Each row was made from one small tree. The marks that hang from a mark follow it in brackets, in the order of their numbers. Every link used is in the known rows. Write each row's tree.
Known rows
J_808(J_450 J_694): [-3.58  0.14 -1.30 -2.23 -1.28 -0.13  1.52  0.86  0.03 -0.92  1.64  1.50
  1.34 -0.33  1.52 -0.76 -0.35  0.68  1.30 -2.66 -1.69  2.96]
J_808(J_694): [-3.08  1.31 -0.48 -1.14 -1.43 -1.16  2.80 -0.55  0.46 -1.32  2.22  1.50
  1.03  0.63  1.60 -1.35 -0.60  0.88  2.45 -2.01 -1.77  1.93]
J_450(J_677 J_808): [-0.64  2.69 -0.68  0.12 -1.96 -1.45  4.27 -2.20  3.17 -0.22  1.72  0.50
  2.11  0.07  1.74 -1.74 -1.13  0.07  2.30  0.00 -1.81 -0.85]
J_808(J_450(J_677) J_694): [-2.77  1.16 -1.74 -2.42 -2.10  0.85  1.84  0.32  0.93 -0.51  1.06  0.98
  2.12 -1.15  1.60 -0.98 -0.93  0.38  1.03 -2.45 -2.16  1.56]
J_312(J_694(J_808(J_303 J_450(J_677)))): [-3.45  0.31 -2.92 -2.85 -3.23  0.34  2.60  1.37  0.62  0.08  0.09  1.02
  3.11 -0.98  1.13 -1.69 -3.94  0.33  0.66 -1.11 -3.35  3.94]
J_558(J_303 J_450 J_694): [-6.58 -0.06 -0.49 -1.21 -4.53  0.22  4.00  1.41  1.79 -1.65  0.48  3.52
  3.92  1.90  3.09 -1.29 -1.07 -0.16  2.92  1.83 -0.55  3.04]
J_558(J_303(J_808(J_450)) J_694): [-4.32 -1.36 -0.20  0.09 -4.10  1.07  2.72  2.07  1.62 -0.57  1.59  3.37
  3.68  1.31  2.14 -0.89 -1.88  0.42  3.38  0.29 -0.04  2.17]
J_312(J_694): [-3.38  2.16 -0.65 -1.23 -0.83 -2.20  3.75 -0.93  1.53 -0.55  1.10  2.17
  2.67  1.71  0.80 -1.89 -1.59  1.02  2.08 -0.42 -1.99  3.10]
J_312(J_694(J_808(J_450(J_677)))): [-3.23  1.55 -2.20 -2.43 -2.19  0.57  3.49  0.20  1.14 -0.37  0.86  1.21
  3.90 -0.73  0.85 -2.06 -2.98  1.62  0.94 -0.76 -2.85  3.17]
J_808(J_303): [-3.02  0.22 -1.06 -0.41 -2.47 -2.24  2.57 -0.30  1.30 -0.45  0.52  1.22
  0.74  1.68  1.36 -0.48 -1.50 -1.05  1.69 -1.25 -1.29  2.75]
J_677(J_303 J_694(J_808)): [-2.89  2.18  0.39  0.82 -0.89 -0.61  4.85 -0.55  2.27 -0.69  0.69  1.53
  2.75  1.78  2.55  0.52 -3.89  2.61  1.67 -0.56  0.27  1.63]
J_677(J_303 J_694(J_808(J_450))): [-3.46  1.13 -0.50 -0.35 -0.68  0.45  3.69  0.83  2.01 -0.25  0.11  1.59
  3.18  0.81  2.25  1.03 -3.61  2.41  0.52 -1.33  0.45  2.54]
J_558(J_303 J_450 J_694(J_808)): [-6.66 -0.52 -0.85 -1.15 -5.30  1.08  4.60  1.62  0.88 -2.22  1.32  3.21
  4.16  1.14  3.15 -1.86 -2.06  0.88  3.17  2.09 -1.19  3.45]
J_558(J_303): [-3.83  0.67 -0.42  0.28 -2.75 -1.44  3.69 -0.66  1.54 -1.93  1.13  2.51
  2.22  2.41  1.82 -0.98 -1.23 -0.54  2.52 -0.99 -0.60  2.26]
J_312(J_694(J_808)): [-3.49  1.74 -0.91 -1.06 -1.56 -1.36  4.24 -0.81  0.72 -1.19  2.06  1.85
  2.83  0.94  0.84 -2.35 -2.62  2.12  2.32 -0.27 -2.57  3.60]
J_808(J_303 J_450 J_694): [-3.91 -1.08 -2.03 -2.64 -2.27 -0.42  0.76  2.17 -0.35 -0.37  0.94  1.24
  0.53 -0.55  1.63 -0.26 -1.24 -0.78  1.13 -3.15 -2.09  3.66]
J_694(J_808): [-2.74  1.20 -0.55  0.03 -2.08 -1.25  4.08 -1.49  0.69 -1.60  2.11  1.14
  1.82  1.17  1.23 -1.57 -1.55  1.31  2.09 -0.73 -1.36  2.43]
J_450(J_677(J_303)): [-1.88  3.31 -0.34  0.62 -1.57 -0.20  4.54 -1.95  4.10 -0.46 -0.67  1.40
  2.71  1.76  1.74 -0.64 -2.70 -0.26  1.51 -0.32 -0.34  0.05]
J_694(J_808(J_450(J_677(J_303)))): [-2.60  1.70 -1.54 -0.54 -2.06  1.77  4.08 -0.40  2.89 -0.86 -0.39  1.04
  3.29  0.09  1.66 -0.69 -3.36  0.44  0.60 -0.84 -0.74  1.60]
J_312(J_694(J_808(J_450))): [-3.92  0.52 -1.76 -2.29 -1.41 -0.38  3.20  0.74  0.32 -0.81  1.55  1.76
  3.25  0.04  0.78 -1.84 -2.34  1.95  1.12 -0.93 -2.35  4.65]
J_694(J_808(J_303 J_450)): [-3.68 -1.19 -2.18 -1.45 -2.90 -0.40  2.07  1.30 -0.01 -0.69  0.76  0.88
  1.39 -0.15  1.44 -0.55 -2.26 -0.30  0.71 -1.91 -1.76  4.17]
J_303(J_808): [-1.32  1.09  0.55  1.39 -1.82 -1.65  3.08 -1.44  1.74 -0.78  2.83  2.00
  2.09  2.52  0.61 -0.67 -1.49  0.57  2.87 -0.24  0.18  1.02]
J_450(J_677(J_303 J_694) J_808): [-0.65  3.84  0.23  0.93 -0.67 -0.96  5.16 -1.37  4.55  0.90  0.17  0.84
  2.95  0.69  2.92  0.29 -3.47  1.26  1.94  0.13 -0.05 -1.84]

Which tree is each row?
[-2.76  0.39 -1.75 -1.68 -2.40 -0.72  1.80  1.35  1.69  1.23 -0.65  0.60
  2.53 -0.30  2.22  1.28 -2.71  0.18 -0.03 -2.13 -0.79  1.90]  J_808(J_303 J_450(J_677(J_694)))
[-2.50  2.23 -1.06 -0.61 -1.40  0.77  3.44 -0.57  3.72  0.04 -1.21  1.33
  3.01  0.82  1.52 -0.06 -2.38 -0.45  0.37 -1.10 -0.22  1.00]  J_808(J_450(J_677(J_303)))
[-3.77  0.54 -1.67 -1.59 -2.62 -1.70  3.44  0.47  0.21 -0.67  1.26  1.59
  1.92  0.76  1.15 -1.94 -3.58  0.66  2.07 -0.61 -2.98  4.20]  J_312(J_694(J_808(J_303)))
[-1.87  1.00  0.73  0.97 -0.30  0.07  2.77  0.92  2.90  0.68  0.88  2.43
  3.33  2.23  1.79  1.85 -3.47  1.72  1.41 -0.87  1.96  1.30]  J_677(J_303(J_808(J_450)) J_694)
[-2.46  1.63 -1.00 -1.30 -1.35 -0.40  2.60 -0.01  2.08  0.63  0.13  0.86
  3.31  0.11  1.90  0.77 -1.79  1.39  0.23 -1.72 -0.44  1.25]  J_808(J_450(J_677(J_694)))
[-2.23 -0.24 -0.38 -0.97 -1.62  0.44  1.28  1.00  0.20 -0.81  3.20  2.01
  1.80  0.33  0.92 -0.49 -1.23  1.02  2.35 -2.05 -0.63  2.00]  J_303(J_808(J_450 J_694))
[-0.63  3.13  0.90  2.06 -1.25 -0.12  4.29 -1.16  4.04  0.58  0.78  1.84
  3.64  2.38  1.96  1.14 -4.36  1.62  2.16  0.11  1.49 -1.38]  J_450(J_677(J_303(J_808) J_694))
[-4.57  2.46 -0.44 -0.76 -3.36  1.48  4.83  0.08  4.10 -0.08 -1.34  2.54
  4.44  1.14  2.93 -0.95 -2.52  0.06  2.05  2.51 -0.30  0.76]  J_558(J_450(J_677(J_303)) J_694)
[-3.19  0.94  0.43  0.61 -3.78  0.34  3.70  0.75  2.20 -0.86  2.04  2.94
  4.94  2.35  2.66  0.87 -3.38  0.73  2.40  1.12  1.36  0.57]  J_558(J_303(J_808) J_450(J_677(J_694)))
[-3.82  0.55 -1.71 -1.66 -4.07  1.75  3.50  0.54  1.55 -0.16  0.40  0.99
  3.70 -1.41  2.08 -2.04 -2.06  1.73  1.68  0.07 -2.25  1.77]  J_558(J_694(J_808(J_450(J_677))))
[-0.62  2.75  0.51  1.96 -1.88  0.19  4.26 -1.82  4.15 -0.27  0.80  1.86
  3.12  2.44  1.23 -0.38 -3.67  0.13  2.52  0.38  0.74 -0.93]  J_450(J_677(J_303(J_808)))
[-3.66 -0.89 -1.61 -1.39 -2.32 -0.73  2.01  1.98 -0.11  0.19  0.83  0.85
  1.93 -0.07  2.07  0.88 -2.99  1.27  0.41 -2.11 -0.87  3.85]  J_677(J_694(J_808(J_303 J_450)))
[-1.38  0.66 -1.03 -1.00 -2.43  1.27  1.57  0.47  1.03 -0.37  2.57  1.35
  2.62 -0.49  1.09 -0.72 -1.88  0.83  2.08 -1.88 -1.06  0.65]  J_303(J_808(J_450(J_677) J_694))
[-1.97  0.32 -1.20 -1.19 -2.12 -1.71  2.40  0.58  0.66 -0.47  2.45  0.79
 -0.18 -0.63  2.20 -1.31 -1.56 -0.38  2.81 -1.73 -2.71  1.17]  J_450(J_808(J_303 J_694))
[-1.66  1.67  0.72  0.95 -1.17  0.26  3.38 -0.32  2.07 -1.03  2.36  2.43
  1.80  1.96  1.52 -0.46 -2.97  0.91  3.22 -0.91  0.11  0.43]  J_677(J_303(J_808(J_694)))
[-2.36  1.15 -1.25 -0.35 -3.20 -0.91  3.43 -0.06  1.12  0.14  0.72  0.32
  2.30  0.06  2.33  0.09 -4.08  1.30  1.18 -1.10 -1.47  1.36]  J_450(J_677(J_694(J_808(J_303))))
[-0.97  3.32 -0.56 -0.28 -1.28  0.34  4.35 -1.08  3.35 -0.47  1.24  0.95
  1.74 -0.50  2.60 -1.47 -2.73  0.31  2.54 -0.61 -1.73 -1.51]  J_450(J_677(J_303) J_808(J_694))
[-4.82 -1.65 -1.98 -1.90 -4.20  0.47  2.33  2.34  0.36 -0.05  0.10  1.35
  2.16 -0.97  2.23 -1.20 -2.27  0.51  1.77 -0.51 -2.19  3.84]  J_558(J_694(J_808(J_303 J_450)))
[-1.36  1.21 -1.66 -1.16 -3.02 -0.81  2.72  0.12  1.41  0.03  1.86  0.16
  0.59 -1.49  2.37 -1.59 -2.25 -0.70  2.50 -1.31 -3.09 -0.15]  J_450(J_677 J_808(J_303 J_694))
[-3.04 -0.05 -2.44 -2.85 -3.06  0.49  1.08  1.64  0.41 -0.13  0.32  0.73
  1.25 -1.40  1.82 -0.55 -1.97 -1.04  0.73 -2.94 -2.49  2.27]  J_808(J_303 J_450(J_677) J_694)
[-1.09  1.05 -0.07  0.10 -1.75  0.11  2.33  0.15  2.23  0.89  1.64  1.35
  3.80  0.77  1.36  0.86 -2.58  1.84  1.17 -1.08  0.60  0.29]  J_303(J_808(J_450(J_677(J_694))))
[-3.28  0.19 -0.80 -0.27 -2.47 -1.76  3.06  0.52  0.26 -0.26  1.26  0.86
  1.61  0.82  2.24  0.38 -3.39  1.51  1.50 -1.37 -1.00  2.80]  J_677(J_694(J_808(J_303)))
[-3.35 -0.10 -1.26 -2.11 -2.81 -0.98  2.31  1.56  0.43 -0.81  2.37  1.40
  0.88 -0.41  2.67 -0.76 -1.25 -1.02  2.40 -0.15 -2.16  2.18]  J_558(J_450(J_808(J_303 J_694)))
[-2.22  0.51 -0.06 -0.25 -0.89  1.28  2.19  1.16  1.75 -0.56  1.87  2.42
  2.06  1.06  1.39  0.14 -2.65  0.66  2.25 -1.63  0.27  1.44]  J_677(J_303(J_808(J_450 J_694)))
[-2.87 -0.32 -2.58 -1.62 -3.68  0.43  2.30  0.74  0.93 -0.42  0.20  0.34
  2.13 -0.79  1.42 -0.75 -2.85 -0.57  0.49 -1.61 -2.11  2.84]  J_694(J_808(J_303 J_450(J_677)))
[-2.16  3.22 -0.17  0.75 -1.66  0.32  5.07 -1.17  3.13 -0.18  0.06  0.90
  3.54  0.98  2.54  0.22 -4.63  2.30  1.38 -0.36 -0.05  0.09]  J_450(J_677(J_303 J_694(J_808)))
[-5.24 -0.12 -0.74  0.00 -4.67  0.33  4.64  0.57  0.97 -1.86  1.33  2.61
  3.16  0.83  2.70 -2.35 -2.43  1.28  3.72  0.62 -1.75  2.47]  J_558(J_303 J_694(J_808))
[-4.98  0.01 -1.87 -1.82 -5.82  1.25  3.68  1.39  1.33 -0.51  0.07  1.56
  3.50 -0.42  2.81 -1.59 -2.91 -0.06  2.00  1.92 -2.17  2.37]  J_558(J_450(J_677) J_694(J_808(J_303)))
[-3.70 -0.21  0.44  1.24 -4.33 -0.03  3.79  0.52  1.94 -1.00  1.99  3.42
  3.29  2.23  2.26 -1.47 -2.24  0.70  4.44  1.06 -0.17  1.00]  J_558(J_303(J_808) J_694)
[-1.44  2.10  1.55  2.07 -0.44 -1.04  4.01 -0.56  3.22  0.19  1.42  2.37
  3.00  3.06  1.90  1.36 -3.82  1.94  2.43 -0.08  1.90  0.13]  J_677(J_303(J_808) J_694)
[-3.13  0.66 -0.19  0.49 -4.40  0.65  3.68  0.01  2.37 -1.77  2.06  3.09
  4.31  2.47  1.81 -0.55 -2.58 -0.89  2.68  1.35  0.59  0.84]  J_558(J_303(J_808) J_450(J_677))
[-3.24  1.94  0.55  0.48 -3.87  1.96  4.49  0.18  4.27  0.01  0.28  2.96
  4.85  1.89  2.57 -0.67 -3.50  0.50  3.04  3.15  0.80 -0.29]  J_558(J_450(J_677(J_303(J_808))) J_694)
